(in the rows, 128 means zero)
Known rows, with every way that one mark hangs from another:
ladusor{gela{kuvimib pifu}}: [126 139  86 153 133 110  89 151 121 137 102 112  99 128 132 130 166 195
 137 128 138 154 116]
roda{kezo lavo vedig{gibut}}: [155 148 121 100 145 131 140 112 111 162  50 148  75 168  90 146 189 167
 115 176 155 128 133]
kamap{roda{kezo lavo vedig}}: [152 154 108 104 152 100 123 106 122 132  66 135  90 171  53 140 165 158
  82 151 139 167 142]
gibut{vedig{roda}}: [132 143 153 131 143 126 101 138 130 116 122  99  82 142  84 141 156 184
 132 162 112 114 135]
vedig{gibut roda{kezo lavo}}: [136 132 138 121 138 124 135 131 126 184  74 120  49 163  98 117 169 162
 135 165 139 121 139]
ladusor{gela{kuvimib}}: [133 139  79 143 140 107 114 137 126  98  85 119  96 104  98 108 177 195
 156 117 123 152 112]
gibut{vedig{roda{kezo lavo}}}: [137 130 169 123 152 143 121 110 134 137 104 117  79 155  90 138 178 141
 116 150 130 117 142]
nuzu{gibut}: [112 154  77 113 139 121 133 147 131 154  86 144  79 179  77 133 130 200
 114 139 134 160 131]
lavo{roda{kezo}}: [141 150 142 141 124  89 151 130 126 123 107  90  72 154  70 142 157 187
  94 155 121 124 156]
pifu{gela{kuvimib ladusor vedig}}: [128 135 100 139 163  92 151 186 127 120 117 109 104 133  60 113 158 171
 153 119 148 141 126]
lavo{roda}: [136 148 118 132 121  80 124 146 135 128 119 105  75 143  62 140 145 198
 121 156 108 136 141]
nuzu{gibut{vedig}}: [116 154 115 112 148 134 122 135 121 123  94 141  87 179  82 155 153 194
 107 150 139 142 132]
pifu{gela{vedig{roda}}}: [118 123 135 126 133 100 129 168 123 126 104 117  85 144  63 134 142 197
 156 127 112 112 131]
kamap{roda}: [117 159  84 126 138  75 104 148 139 122 119 107  80 153  44 143 137 207
 118 142 110 168 131]
roda{kezo vedig}: [151 160 119 121 144 132 144 114 111 119  77 111  99 157  81 147 168 180
  94 160 135 124 140]
nuzu{gibut{vedig{roda{kezo lavo}}}}: [130 133 158 110 155 150 136 111 121 155  66 142  69 190  99 125 159 139
  90 147 151 135 151]
kamap{roda{kezo vedig{gibut}}}: [151 170 119 117 139  84 130 125  95 121  51 107  65 175  68 146 169 202
  85 186 147 137 151]
ladusor{gela{vedig}}: [131 145  96 127 145 104 121 142 125  81 103 146  90 122  83 143 162 196
 154 131 133 147 112]
gela{kuvimib pifu vedig{gibut roda}}: [128 124 139 151 148  95 107 202  90 158  98  87  44 159 159 122 162 169
 152 178 164 133 110]
ladusor{gela{kuvimib pifu vedig{gibut}}}: [130 135 105 146 143  93 104 177  94 124  83 123  67 138 151 138 185 193
 159 156 170 146 103]
roda{vedig}: [148 158  95 111 142 124 118 130 121 123  89 128 101 148  74 148 156 195
 120 162 122 135 125]
lavo{roda{vedig}}: [164 156 124 118 125  89 123 132 115 114  84 118  86 147  66 144 153 192
 101 174 118 130 147]
nuzu{gibut{vedig{roda{kezo}}}}: [126 147 163 127 146 143 141 123 108 127  72 111  70 186 103 128 150 168
  79 156 146 118 158]
nuzu{gibut{vedig{roda{lavo}}}}: [126 131 134 102 154 140 110 129 131 157  78 159  74 180  90 126 147 153
 118 147 138 147 135]
lavo{roda{vedig{gibut}}}: [168 158 132 115 119  80 125 141 101 130  64 120  63 155  78 145 166 210
 115 201 130 115 145]
vedig{gibut roda{lavo}}: [134 128 118 111 135 115 109 149 135 189  87 137  52 154  90 118 156 176
 163 168 126 134 125]

Rows:
[136 134  97 137 150  89 128 163  97  84  68 131  65 113 116 117 196 194
 177 146 154 143  98]  ladusor{gela{kuvimib vedig{gibut}}}
[130 136 105 136 156  84 152 194 113 137  97 114  80 141  71 115 172 187
 166 146 161 126 126]  pifu{gela{kuvimib ladusor vedig{gibut}}}
[142 134 127 160 171 102 113 207 116 156 135  81  71 157 137  98 134 132
 127 163 171 152 131]  gela{kuvimib ladusor pifu vedig{roda}}
[135 130 133 123 144 131 134 124 140 167  95 118  73 155  87 116 155 146
 123 141 126 136 141]  vedig{roda{kezo lavo}}
[152 156 113 100 147  92 124 114 108 148  46 139  66 179  64 144 178 173
  95 175 153 154 144]  kamap{roda{kezo lavo vedig{gibut}}}
[127 141  87 142 147 102 137 169 141 150 113 102 112 133  51 106 153 188
 145 116 130 135 139]  pifu{gela{kuvimib ladusor}}
[144 147 124 137 166 105 134 181 135 129 135 108  74 149  80 103 125 150
 135 165 147 139 140]  gela{ladusor vedig{roda}}
[128 158 103 142 163 109 116 190 136 160 160 114  89 175 101 152 129 160
 116 164 167 157 132]  gela{ladusor pifu vedig}
[172 160 153 123 123  90 151 122  91 127  51 104  59 163  87 145 179 196
  87 199 145 102 161]  lavo{roda{kezo vedig{gibut}}}
[132 153  88 157 157 110 108 184 135 179 142  87  95 157 115 117 141 162
 118 152 157 161 133]  gela{kuvimib ladusor pifu}
[151 147  95  93 143 122 116 128 119 167  62 163  80 159  81 147 178 182
 142 178 140 140 117]  roda{lavo vedig{gibut}}
[168 158 148 124 129  98 149 115 106 110  72 102  83 157  76 143 166 179
  75 174 131 117 160]  lavo{roda{kezo vedig}}
[133 145 100 152 173 100 120 201 123 147 144  96  87 159 124 124 147 144
 128 155 175 167 119]  gela{kuvimib ladusor pifu vedig}
[124 146 103 127 152  98 146 173 140 132 130 128 106 152  39 139 139 189
 143 128 139 132 139]  pifu{gela{ladusor vedig}}
[118 131 105 146 158 102 112 189 109 133 130  98  82 156 133 147 162 166
 140 145 155 162  99]  gela{kuvimib pifu vedig}
[140 145  94 144 180  98 145 187 125 109 129 103  85 133  89 103 157 146
 144 147 162 164 114]  gela{kuvimib ladusor vedig}
[138 160 102 127 163  95 144 184 126 139 122 126  64 159  79 133 152 180
 148 181 166 140 128]  gela{ladusor vedig{gibut}}
[134 133  92 140 156  96 126 154 111  68  88 128  88 105 105 115 182 179
 164 122 142 157  97]  ladusor{gela{kuvimib vedig}}
[114 121 106 133 146  92 140 175 114 105 102 114 100 130  70 134 175 192
 168 107 127 135 104]  pifu{gela{kuvimib vedig}}
[129 134  97 149 150 101 102 168 107 107 105 120  91 130 140 136 171 176
 148 130 157 160 102]  ladusor{gela{kuvimib pifu vedig}}
[134 128 147 114 150 135  96 128 142 141 115 131  82 146  81 137 164 154
 143 152 118 131 126]  gibut{vedig{roda{lavo}}}
[135 123 125 157 147 102  94 174 103 114  95 105  75 127 153 109 157 163
 146 140 151 145 113]  ladusor{gela{kuvimib pifu vedig{roda}}}
[145 126 140 154 154 107 146 144  97  71  66  99  71 112 128  87 180 153
 139 128 149 129 124]  ladusor{gela{kuvimib vedig{roda{kezo}}}}
[136 144 176 140 144 136 126 122 122 110 110  84  79 151  94 140 170 170
 106 160 126 101 148]  gibut{vedig{roda{kezo}}}
[137 123 127 146 159  93 142 192 122 127 107  96  89 131  73  86 144 158
 153 128 143 126 139]  pifu{gela{kuvimib ladusor vedig{roda}}}
[147 153  86  95 150  92  97 123 132 137  78 151  92 162  44 142 151 170
 109 151 126 179 128]  kamap{roda{lavo vedig}}
[122 134 111 143 152  93 114 198  95 150 108 103  59 161 146 149 175 181
 152 171 168 148  98]  gela{kuvimib pifu vedig{gibut}}
[133 160 110 138 157  99 120 198 121 178 139 116  66 184 114 154 141 177
 129 191 181 144 132]  gela{ladusor pifu vedig{gibut}}
[134 139 136 130 142  92 142 187 121 156  99 118  67 155  64 117 139 191
 156 163 147 103 151]  pifu{gela{ladusor vedig{gibut roda}}}
